Known rows, with every step that occurs
regu bote tese pumo duda: |  -8 |  27 |  11 |  20 |   6 |  -2 | -16 |  -1 |  39 |  -5 | -10 |   5 | -49 |  14 | -40 |  -2 |   5 | -27 |  49 |  39 |
regu bote tese pumo duda vefu: |  -2 |  25 |  12 |  22 |  24 | -13 |  -2 |  13 |  42 |  -8 |  -3 |   6 | -45 |   5 | -54 |  -8 |   2 | -34 |  32 |  30 |
duda vefu pumo tese: | -24 |  29 |  -8 |   4 |  24 | -53 |   5 |  36 |  47 |  12 | -55 |  16 | -40 | -11 | -32 | -58 |  31 | -19 |   4 |   3 |
vefu lekeko regu: | -24 |  18 |  -2 |  13 |  -5 |  -3 | -14 | -11 |  60 | -37 | -21 |   4 | -53 | -10 | -35 | -23 |   9 |   4 |  -2 |  21 |
tese pumo duda: | -12 |  52 |  12 |  11 |  16 |   2 | -13 |  -2 |  42 | -18 | -35 |  10 | -44 |   6 | -43 |  -7 |  13 | -11 |  13 |  24 |
lekeko regu duda: | -33 |   1 | -18 |   6 |   4 | -14 | -18 | -15 |  44 | -14 | -45 |   8 | -52 |   9 | -34 | -43 |  13 |   1 |   2 |  -1 |
pumo duda vefu lekeko regu bote: |   3 |  11 |  -4 |  17 |  19 | -16 |  -7 |   0 |  46 | -37 |   2 |   0 | -51 | -10 | -59 |  -6 | -14 | -16 |  -9 |  27 |
pumo vefu lekeko regu: | -19 |  27 |   0 |  14 |  23 | -13 |  -6 |   0 |  68 | -32 | -14 |   6 | -54 | -13 | -41 |  -9 |   6 |  11 |  -7 |  22 |
kepe pumo duda vefu lekeko: |   8 |  47 |  -4 |  13 |  28 | -19 |   4 |  -3 |  36 | -24 |  15 |  10 | -50 | -13 | -55 | -11 |   6 | -14 |  -1 |  12 |
bote tese: | -30 |  25 |  -8 |  15 |  -5 | -16 | -13 |  -2 |  48 |   4 | -15 |  13 | -46 |   1 | -20 | -25 |  36 |  -8 |  37 |  20 |
tese pumo vefu: | -19 |  44 |  15 |  11 |  37 |  -6 |  -2 |  13 |  63 | -15 | -46 |  11 | -45 |   1 | -42 | -17 |  19 |  -2 |  13 |  23 |
duda vefu lekeko: | -20 |  29 |   1 |  14 |  15 | -11 |   7 |  15 |  52 | -30 | -19 |  12 | -46 | -22 | -47 | -27 |  24 |  -9 |  -5 |   5 |
lekeko regu bote: | -15 |  -7 | -13 |  12 |  -1 | -18 | -24 | -13 |  51 | -14 | -38 |   4 | -52 |  10 | -30 | -32 |   5 |  -7 |  17 |  39 |
lekeko regu duda vefu pumo: | -25 |   6 | -21 |   9 |  22 | -28 |  -1 |  24 |  47 |   2 | -43 |  22 | -53 |  -3 | -42 | -57 |  12 | -13 | -16 | -13 |
kepe pumo vefu lekeko regu duda: | -11 |  14 | -11 |  13 |  29 | -18 |  -4 | -15 |  51 | -29 |  -4 |   7 | -63 |  -3 | -46 | -25 |  -4 |   8 |   0 |   1 |
lekeko regu bote tese: | -21 | -12 | -12 |  20 | -10 | -22 | -24 | -13 |  53 |  -5 | -10 |   3 | -54 |  11 | -26 | -25 |   8 | -12 |  39 |  41 |
kepe pumo: | -11 |  30 | -13 |   8 |  10 | -21 | -12 | -17 |  41 |  -3 | -24 |  13 | -52 |   9 | -27 | -37 |  25 |  -5 |  24 |  24 |
regu bote tese pumo vefu lekeko: | -15 |  22 |  24 |  26 |  17 |   0 |   0 |  17 |  60 | -27 |  -4 |   5 | -55 |  -8 | -45 |  -3 |   9 | -14 |  43 |  34 |
duda regu bote tese pumo vefu: | -15 |   9 |  14 |  24 |  16 | -10 |  -8 | -13 |  50 |   1 | -19 |   6 | -56 |   6 | -44 |  -8 |  21 | -21 |  59 |  43 |
bote tese pumo: | -29 |  32 |  14 |  18 |   1 |   2 | -10 |   3 |  54 |  -9 | -27 |  11 | -49 |   5 | -32 | -24 |  26 | -13 |  37 |  25 |
duda vefu pumo: | -17 |  34 | -12 |   9 |  23 | -30 |   7 |  35 |  49 |  11 | -39 |  27 | -45 | -11 | -35 | -45 |  34 | -16 |  -1 |   6 |

Rows
|  -5 |  33 |  -1 |  14 |  22 | -14 |  -3 |   0 |  53 | -37 |   1 |   4 | -48 | -15 | -57 |  -5 |  -6 |  -6 | -22 |  13 |  pumo duda vefu lekeko regu
| -12 |  -6 |  -3 |  18 |   9 | -14 |  -7 |   4 |  57 | -38 | -16 |   2 | -55 | -12 | -51 | -30 |  -5 | -13 |  -5 |  26 |  duda vefu lekeko regu bote
|  -4 |  21 |   9 |  17 |   6 |   2 | -19 | -29 |  29 | -11 | -34 |   3 | -53 |  12 | -50 |  -4 |  12 | -26 |  37 |  43 |  tese pumo duda regu bote
|  -9 |  53 | -13 |   9 |  12 | -23 |  -8 |  18 |  37 |  16 | -28 |  23 | -45 |  -1 | -27 | -19 |  26 | -12 |  12 |  16 |  vefu pumo duda
|   3 |  37 | -14 |  11 |  11 | -22 | -16 | -47 |  23 |   3 |  -6 |   9 | -51 |  10 | -39 | -11 |  24 | -13 |  32 |  31 |  kepe pumo duda regu
| -27 |  -1 | -16 |   8 |  23 | -22 |  -6 |  -1 |  46 | -17 | -39 |   9 | -48 |   1 | -48 | -47 |   9 |  -5 | -14 | -10 |  lekeko regu duda vefu
| -26 |  18 |  15 |  13 |  28 |   7 |  -3 |   4 |  62 | -45 | -34 |   5 | -60 |  -6 | -56 | -19 |  -6 |   4 |  -6 |   0 |  tese pumo vefu lekeko regu duda
| -26 |  13 |  -7 |  12 |  25 | -12 |  -4 |   0 |  57 | -30 | -22 |   9 | -56 | -10 | -45 | -20 |   4 |  11 |  -7 |  -5 |  pumo vefu lekeko regu duda
| -33 |   5 |  -8 |  11 |  -4 |  -1 | -14 | -12 |  47 | -36 | -29 |   6 | -58 |  -7 | -40 | -33 |   8 |   3 |  -4 |  -5 |  vefu lekeko regu duda
|  -3 |  15 | -12 |  15 |   2 | -19 | -21 | -33 |  24 |   4 | -25 |   4 | -48 |   8 | -40 |  -7 |  22 | -20 |  36 |  39 |  pumo duda regu bote
|  -7 |  44 | -13 |  11 |   5 | -20 | -10 |  -9 |  28 |  20 | -29 |  21 | -50 |  -1 | -32 | -14 |  35 | -18 |  22 |  20 |  vefu pumo duda regu
| -32 |   2 | -18 |   2 |  23 | -52 |  -1 |  25 |  44 |   3 | -60 |  11 | -49 |  -4 | -40 | -68 |  10 | -14 | -10 | -17 |  lekeko regu duda vefu pumo tese
| -20 |  40 |   3 |  14 |  24 | -13 |   2 |  12 |  59 | -22 | -18 |  11 | -48 | -19 | -36 | -10 |  25 |   5 |   8 |  14 |  pumo vefu lekeko
| -16 |   1 |  -1 |  24 |  10 | -18 | -10 |   3 |  65 | -21 |  13 |   0 | -57 |  -8 | -39 |  -4 |  -2 |  -3 |  30 |  36 |  pumo vefu lekeko regu bote tese
| -15 |   5 |  11 |  22 |  23 | -10 | -13 |   4 |  68 | -14 | -16 |   2 | -57 |  12 | -43 | -11 |  -7 |  -9 |  35 |  44 |  lekeko regu bote tese pumo vefu
| -28 |  16 |  -5 |  12 |  16 | -10 |   8 |  13 |  40 | -28 | -27 |  13 | -50 | -19 | -50 | -38 |  23 | -10 |  -7 | -20 |  regu duda vefu lekeko
| -15 |  38 |  13 |  20 |   1 |   1 | -14 | -29 |  35 |  -4 |  -9 |   8 | -50 |   7 | -44 |   3 |  23 | -22 |  45 |  30 |  bote tese pumo duda regu
| -10 |  12 |  19 |  19 |  23 |   3 |  -8 |   6 |  68 | -45 | -27 |   0 | -59 |  -4 | -52 |  -9 | -15 |  -4 |   8 |  39 |  tese pumo vefu lekeko regu bote
| -33 |  16 | -15 |   3 |  25 | -50 |   7 |  36 |  35 |  13 | -63 |  16 | -43 |  -8 | -38 | -68 |  29 | -20 |   4 | -24 |  regu duda vefu pumo tese
| -18 |  25 |  -9 |   2 |   9 | -46 | -12 | -15 |  38 |  -3 | -39 |   1 | -44 |   8 | -25 | -48 |  23 |  -7 |  31 |  20 |  kepe pumo tese
| -22 |   4 |  -9 |  18 |  -8 | -19 | -16 |  -1 |  42 |   6 | -14 |   9 | -49 |   7 | -21 | -26 |  27 | -18 |  53 |  35 |  regu bote tese
|  -8 |  11 | -10 |  22 |  -6 | -19 | -19 | -31 |  25 |  14 |   4 |   4 | -50 |   9 | -36 |   1 |  24 | -26 |  59 |  38 |  pumo duda regu bote tese
| -19 |  15 |  -1 |  14 |  14 |  -9 |  -2 |   4 |  62 | -40 | -15 |   4 | -52 | -17 | -50 | -27 |   6 |  -3 | -18 |  12 |  duda vefu lekeko regu
| -21 |  28 |  23 |  22 |  17 |   4 |  -5 |   6 |  75 | -37 |  -1 |   3 | -57 | -10 | -47 |  -2 |  -2 |   0 |  15 |  27 |  bote tese pumo vefu lekeko regu
